What can hang from each mark:
Z_323: Z_216 Z_391 Z_521
Z_484: Z_521 Z_930
Z_930: Z_484 Z_521
Z_367: Z_965
Z_216: Z_323
Z_965: Z_367 Z_484
Z_521: Z_323 Z_484 Z_930
Z_440: Z_391
Z_391: Z_323

Every row comes from one small tree of marks. The marks that hang from a mark follow it in brackets, in the order of their numbers. Every link used is in the known rows. Which tree was each row made from?
Known rows:
Z_367(Z_965(Z_484(Z_521(Z_323(Z_216)) Z_930))): [ 1.64  1.87 -1.68 -0.44  0.29 -8.22 -0.16 -5.36  0.88  2.18  1.86  1.19
  4.95 -0.72  2.01 -0.51 -0.73  3.03  2.61 -0.56 -3.01  2.64 -0.48  0.74]
Z_323(Z_216 Z_521): [ 0.74  1.09 -2.92  0.77 -0.89 -2.23  1.74 -0.47  0.14 -1.65  2.38  0.66
  2.52 -2.34  3.02  1.58  3.31  0.70  1.69  2.04 -0.52  0.41 -0.40  0.14]
Z_521(Z_323(Z_391) Z_484(Z_930)): [-1.03  1.05  0.49 -0.15  1.22 -3.73  1.17 -3.95  1.09  1.94 -1.64  1.25
  4.01 -0.27  0.92 -1.84 -0.55  4.24 -1.13  0.29 -3.95  1.96 -1.15 -0.05]
Z_323(Z_216 Z_391 Z_521): [ 1.27  1.00 -2.60  0.20  0.62 -2.88  2.72 -0.72  0.43 -1.24  0.84  1.31
  3.53 -2.79  2.89  2.41  2.84  1.29  0.86  3.83  0.21  1.32 -0.52 -2.61]
Z_965(Z_367 Z_484(Z_521 Z_930)): [-1.85  2.63 -3.16 -1.02 -0.83 -6.15  0.29 -5.99  2.00  1.73  1.69  0.56
  0.50 -0.26  1.78  1.09 -2.41  4.45 -1.18 -3.35 -3.05  2.00 -0.66  2.06]
Z_965(Z_367 Z_484(Z_930)): [-1.80  2.58 -2.43 -1.90 -0.07 -4.12 -0.72 -4.44  2.10  1.58  1.69  0.56
  0.44 -0.87  1.58 -1.33 -2.92  3.03 -1.91 -1.48 -2.07  1.05 -0.85  2.00]
Z_965(Z_484(Z_521(Z_323 Z_930))): [-1.83  3.13 -0.10  0.19 -1.07 -4.05 -0.05 -4.73  1.90  1.38  0.95  2.06
  2.60  1.01  1.62  0.57 -0.25  1.80  3.19 -1.51 -4.31  0.76  1.02  1.79]
Z_965(Z_367 Z_484(Z_930(Z_521))): [-1.42  2.68 -3.32 -1.17 -0.62 -3.99 -0.21 -3.62  2.69  1.87  0.37 -0.03
  0.39 -0.75  2.15 -1.03 -3.36  3.43 -0.81 -0.77 -1.40  3.27  0.46  3.18]
Z_521(Z_484): [-0.64  0.00 -0.32  0.69  0.07 -1.03  0.39 -0.13  0.87  0.45 -0.27  1.20
  0.40 -0.76  0.69 -1.29 -0.49  1.41  0.14 -0.12 -2.64 -0.53 -1.47  2.07]
Z_367(Z_965): [ 2.92 -0.82  0.80 -0.53 -0.12 -2.87 -1.17  0.25 -0.53  0.66  0.63  0.22
  1.48  0.31 -0.65 -1.06 -0.27  0.22  0.82  0.67 -0.72 -0.04  0.30 -0.60]
Z_484(Z_930(Z_521(Z_323(Z_216 Z_391)))): [ 0.96  1.63 -1.59 -0.26  0.89 -2.89  1.72 -2.50  1.31  1.18 -1.49 -0.44
  3.91 -0.45  1.49 -0.84  0.51  3.62  0.48  2.40  0.03  5.22  1.36 -0.93]
Z_216(Z_323): [ 0.80 -0.45  0.57  0.10  1.53 -2.50 -1.07 -0.02 -0.08 -0.20 -0.26 -0.05
  1.35  1.79  2.37 -1.34 -0.51  0.34 -1.01  0.28 -0.78  0.08  0.15 -1.06]
Z_323(Z_216 Z_391 Z_521(Z_484(Z_930))): [ 1.43  1.30 -4.19 -0.63  0.56 -5.32  2.79 -3.17  2.13  0.07  1.61  1.41
  3.72 -3.48  2.61  0.50  2.07  4.63  0.42  2.79 -2.47  2.43 -2.42 -0.51]
Z_930(Z_484 Z_521(Z_323(Z_216))): [ 0.79  0.20  0.55  3.78  0.01 -2.84  2.45  0.87  1.44  0.71 -1.10  0.67
  4.77 -0.66  5.27 -0.93 -1.23  0.52  2.08  3.55 -1.76  4.51  2.86  3.90]
Z_440(Z_391): [ 1.06  0.17  0.67 -0.74  1.70  1.54  0.84 -0.93  1.08 -0.40  1.42  0.00
  2.33 -0.10 -1.71  1.20  1.09 -1.38 -0.97  0.95  2.09  0.20 -1.93 -0.06]
Z_367(Z_965(Z_484(Z_521 Z_930))): [ 2.32  0.82 -2.34 -1.56 -0.43 -7.45 -0.91 -5.11  1.48  2.79  1.89  0.31
  1.85 -0.49 -0.14  0.35 -2.58  2.90  1.97 -2.20 -1.92  2.48 -0.89  1.27]
Z_440(Z_391(Z_323(Z_216 Z_521))): [ 3.15  1.95 -1.53  0.85  2.23 -0.73  2.37 -0.82  0.15 -0.18  3.33  0.06
  5.84 -2.28  0.94  0.84  1.81  0.06  0.39  2.85  0.69  0.98 -2.10 -0.69]
Z_965(Z_367 Z_484(Z_521(Z_323))): [-4.02  2.93 -0.07  1.75 -0.61 -4.90  0.61 -4.22  0.13  0.93 -0.35  1.95
  2.91  0.52  3.89  1.58 -1.28  2.13 -0.46 -2.28 -4.32  0.23  0.93  1.80]
Z_367(Z_965(Z_484(Z_521(Z_930)))): [ 2.68  1.37 -0.62 -1.37 -1.02 -6.14 -1.37 -3.25  1.93  1.77  2.21  1.69
  1.74  0.53 -0.27 -0.16 -1.14  1.84  3.61 -0.58 -3.48  0.71  0.47  1.02]
Z_521(Z_323(Z_216 Z_391) Z_484(Z_930)): [-0.31  1.72 -0.65  0.11  2.10 -4.15  1.89 -3.40  1.28  1.16 -0.85  1.93
  5.35 -1.58  2.14 -2.45  0.95  4.54 -0.52  2.49 -3.81  2.24 -1.46 -0.67]
Z_521(Z_323(Z_216 Z_391)): [-0.47  1.30  1.26  1.01  2.19 -1.44  1.73 -0.66 -0.62 -0.22 -1.69  1.77
  5.15 -0.67  2.49 -0.39  1.80  0.85 -0.17  3.69 -0.90  1.02  0.57 -3.04]
Z_440(Z_391(Z_323(Z_216 Z_521(Z_930)))): [ 4.35  2.82 -1.20 -0.43  1.24 -0.82  1.72 -1.33  1.54 -0.29  4.61  0.52
  5.68 -1.25  0.00 -0.42  2.70  1.01  1.46  3.51 -0.81  0.82 -1.43 -0.67]
Z_965(Z_484): [-1.54  1.28 -1.30 -0.46  0.70 -1.57 -0.43 -1.79  1.40  1.19  0.24  1.13
  0.48 -1.53  1.44  0.01 -2.59 -0.65  1.14 -0.14 -0.35 -0.02 -0.85  1.78]
Z_440(Z_391(Z_323(Z_216))): [ 3.27  1.52 -0.08  0.36  3.74  0.73  1.59  0.04  0.17  0.48  1.98  0.12
  5.11 -1.47 -0.30 -1.04  0.34 -0.16 -0.51  3.12  1.15  0.82 -2.13 -1.31]

Write each row's tree:
[ 0.11 -0.33  1.53  3.55 -0.77 -2.43  1.75  0.36  1.26  1.34 -1.85  0.05
  3.42  0.37  4.14 -0.36 -2.63  0.18  1.58  1.68 -1.81  4.25  3.15  4.43] => Z_930(Z_484 Z_521(Z_323))
[ 0.13  1.93  1.59  0.13 -0.71 -3.41  1.11 -3.45  0.80  0.53 -0.58  1.52
  3.26  2.45  0.08  1.25  2.10  3.12  1.56  0.06 -3.99  1.52  2.12 -2.15] => Z_484(Z_521(Z_323(Z_391) Z_930))
[ 2.69  0.83 -2.47 -1.76 -0.26 -5.62 -1.35 -2.87  2.15  2.82  0.82 -0.28
  1.66 -0.82  0.15 -1.57 -3.41  2.07  2.35  0.19 -0.52  3.55  0.21  2.24] => Z_367(Z_965(Z_484(Z_930(Z_521))))
[-0.59  1.36 -0.32  2.49  1.53 -2.12  2.57  0.34  0.88  0.59 -3.23  1.82
  4.88 -1.20  3.50 -1.08  0.83  2.50  1.38  4.02 -2.40  3.08  1.04  0.58] => Z_930(Z_521(Z_323(Z_216 Z_391) Z_484))
[ 0.93  1.49 -4.59  0.04 -1.06 -4.53  1.85 -2.95  1.85 -0.34  3.19  0.79
  2.68 -3.07  2.78 -0.34  2.57  3.93  1.25  0.96 -3.07  1.50 -2.35  2.27] => Z_323(Z_216 Z_521(Z_484(Z_930)))
[-2.69  2.19 -1.74  0.70 -0.57 -4.52  0.42 -3.47  0.92  0.80  0.56  1.60
  0.63 -0.23  2.79  1.92 -1.95  2.14 -0.58 -2.23 -2.99  0.17  0.09  1.80] => Z_965(Z_367 Z_484(Z_521))
[ 0.05  0.80 -3.46 -0.29 -1.97 -4.14  1.10 -3.51  1.75  0.43  2.27 -0.02
  1.09 -1.62  1.39  0.40  0.94  3.58  0.61 -1.48 -3.10  1.27 -1.98  2.91] => Z_323(Z_521(Z_484(Z_930)))
[ 1.99  1.45  2.52  0.62  0.88 -3.63  1.79 -1.31  2.57  0.36  0.73  2.83
  5.86  0.25  3.03 -2.40  0.57  2.04  1.57  5.33 -4.40  2.20  2.01 -0.34] => Z_521(Z_323(Z_216 Z_391) Z_930(Z_484))
[-2.57  3.30 -1.92 -0.21 -0.59 -4.33 -0.10 -4.28  1.97  1.97 -0.29  0.24
  2.48 -0.04  3.05 -1.41 -2.75  3.40 -0.74 -0.87 -2.53  3.22  1.25  3.19] => Z_965(Z_367 Z_484(Z_930(Z_521(Z_323))))
[ 2.09  1.92 -1.89 -0.59  0.43 -6.24 -0.57 -3.20  1.56  2.35  0.68  0.66
  4.88 -1.21  2.16 -2.38 -1.57  2.25  2.78  1.61 -1.54  3.79  0.54  1.75] => Z_367(Z_965(Z_484(Z_930(Z_521(Z_323(Z_216))))))
[ 0.72 -0.13  1.13  3.19  0.98 -5.42  3.32 -1.93  0.81  0.83 -0.68  1.85
  5.29 -0.71  4.50  1.76 -0.83  1.83  0.80  2.01 -3.07  3.32  1.26  0.64] => Z_930(Z_484(Z_521(Z_323(Z_216 Z_391))))
[ 1.92  1.09 -0.74 -0.82 -1.16 -4.29 -0.95 -1.51  1.44 -1.01  2.50  0.39
  1.92  2.12  2.63 -0.72  2.20  1.67  1.31  0.63 -3.08 -0.01  0.94 -0.29] => Z_216(Z_323(Z_521(Z_930)))
[ 2.66  2.16 -2.09 -1.42 -0.52 -3.04  1.92 -1.34  2.08 -1.36  2.48  1.89
  3.36 -1.53  1.57  0.79  4.06  2.50  2.28  4.75 -1.82  1.08  0.48 -2.56] => Z_323(Z_216 Z_391 Z_521(Z_930))
[ 1.29 -0.08 -0.76  0.01  1.29 -4.74  0.62 -1.17  0.17 -0.54 -0.31  0.48
  3.17  0.60  3.63  1.46  0.64  1.13 -0.72  1.58 -0.77  0.97  0.09 -2.73] => Z_216(Z_323(Z_391 Z_521))
[-1.64  1.44  0.63  2.38  0.95 -1.94  1.35 -0.66  0.02 -0.12 -0.50  2.32
  4.48 -1.10  3.36 -2.33  1.92  1.71  0.81  1.89 -4.23 -0.40 -0.79  1.50] => Z_521(Z_323(Z_216) Z_484)
[ 2.67  1.94 -1.78  1.35  2.34 -1.51  2.56 -0.95  0.72  0.19  3.06  0.83
  6.05 -2.89  1.46 -0.07  1.48  1.10  0.44  2.80 -1.38  0.46 -3.17  0.89] => Z_440(Z_391(Z_323(Z_216 Z_521(Z_484))))
[-0.92  2.15  2.12  0.29 -1.17 -1.60 -0.33 -1.88  1.71  0.42  0.47  2.30
  2.88  1.56  0.59 -3.47  1.77  2.76  1.73  0.62 -6.56 -0.84  0.64  2.09] => Z_521(Z_323 Z_484 Z_930)
[ 1.71  1.70  2.19  1.16 -0.54 -3.05  0.95 -1.01  2.33  0.02  2.14  2.22
  4.87  0.52  3.21 -3.05  1.07  1.50  2.37  3.75 -4.90  1.42  2.02  2.04] => Z_521(Z_323(Z_216) Z_930(Z_484))
[ 2.42  1.90 -2.55  1.78  0.66 -2.48  1.78  0.01 -1.12  0.22  2.22  0.06
  3.97 -2.38  3.00 -0.36  0.84  1.57  1.48  2.36 -1.47  0.83 -0.23 -0.58] => Z_391(Z_323(Z_216 Z_521))
[ 1.42  0.15 -2.27 -0.75  1.08 -6.94  0.72 -3.31  1.68  0.53  0.42  0.56
  3.29 -0.02  3.43 -0.30 -0.08  4.12 -1.08  0.57 -3.06  1.98 -1.65 -0.82] => Z_216(Z_323(Z_391 Z_521(Z_484(Z_930))))
[-1.44  3.24 -1.31 -0.73 -1.62 -4.69 -0.28 -4.10  2.51  0.75  2.05  2.16
  0.48  0.86  1.66  0.51 -0.88  3.27  0.65 -1.44 -4.68  0.02  0.94  1.77] => Z_965(Z_367 Z_484(Z_521(Z_930)))
[ 2.21  0.65 -0.74  0.12 -3.14 -3.73  1.00 -1.52  2.90 -0.28  3.74  0.78
  1.51 -0.12  2.24  0.46  0.60  1.33  2.63  1.20 -3.64  1.22  1.24  3.25] => Z_323(Z_521(Z_930(Z_484)))
[ 1.92  2.53  0.00 -0.15 -0.38 -6.90 -0.67 -3.63  1.31  1.32  2.06  2.57
  4.88  0.20  1.76 -1.03  0.69  2.12  4.14  1.04 -4.43  0.91  0.87  0.48] => Z_367(Z_965(Z_484(Z_521(Z_323(Z_216) Z_930))))
[ 0.41  1.79 -1.36  0.15  0.87 -5.37  2.35 -5.17  0.41  1.06 -0.32  0.40
  4.51 -0.01  1.43  1.38  1.69  4.73  0.03 -0.15 -2.05  4.00  0.12 -2.39] => Z_484(Z_521(Z_323(Z_216 Z_391)) Z_930)
[ 2.48  2.27 -4.06  1.03  0.51 -4.61  1.87 -2.18  0.43  1.35  2.77  0.15
  4.04 -3.16  2.74 -2.10  0.10  4.58  1.12  1.30 -3.86  1.72 -2.04  1.35] => Z_391(Z_323(Z_216 Z_521(Z_484(Z_930))))
[ 1.85  1.58 -3.01  0.76 -0.32 -4.22  1.08 -2.67  0.21  2.13  1.92 -0.55
  2.61 -1.81  1.50 -1.47 -1.27  4.22  0.64 -0.89 -3.89  1.47 -1.67  1.99] => Z_391(Z_323(Z_521(Z_484(Z_930))))
[ 3.80  2.86 -1.46  0.13  1.41 -1.59  1.92 -1.50  2.16  0.04  4.37  1.34
  5.95 -1.89  0.41 -1.32  2.43  2.10  1.52  3.48 -2.96  0.30 -2.45  0.88] => Z_440(Z_391(Z_323(Z_216 Z_521(Z_484 Z_930))))
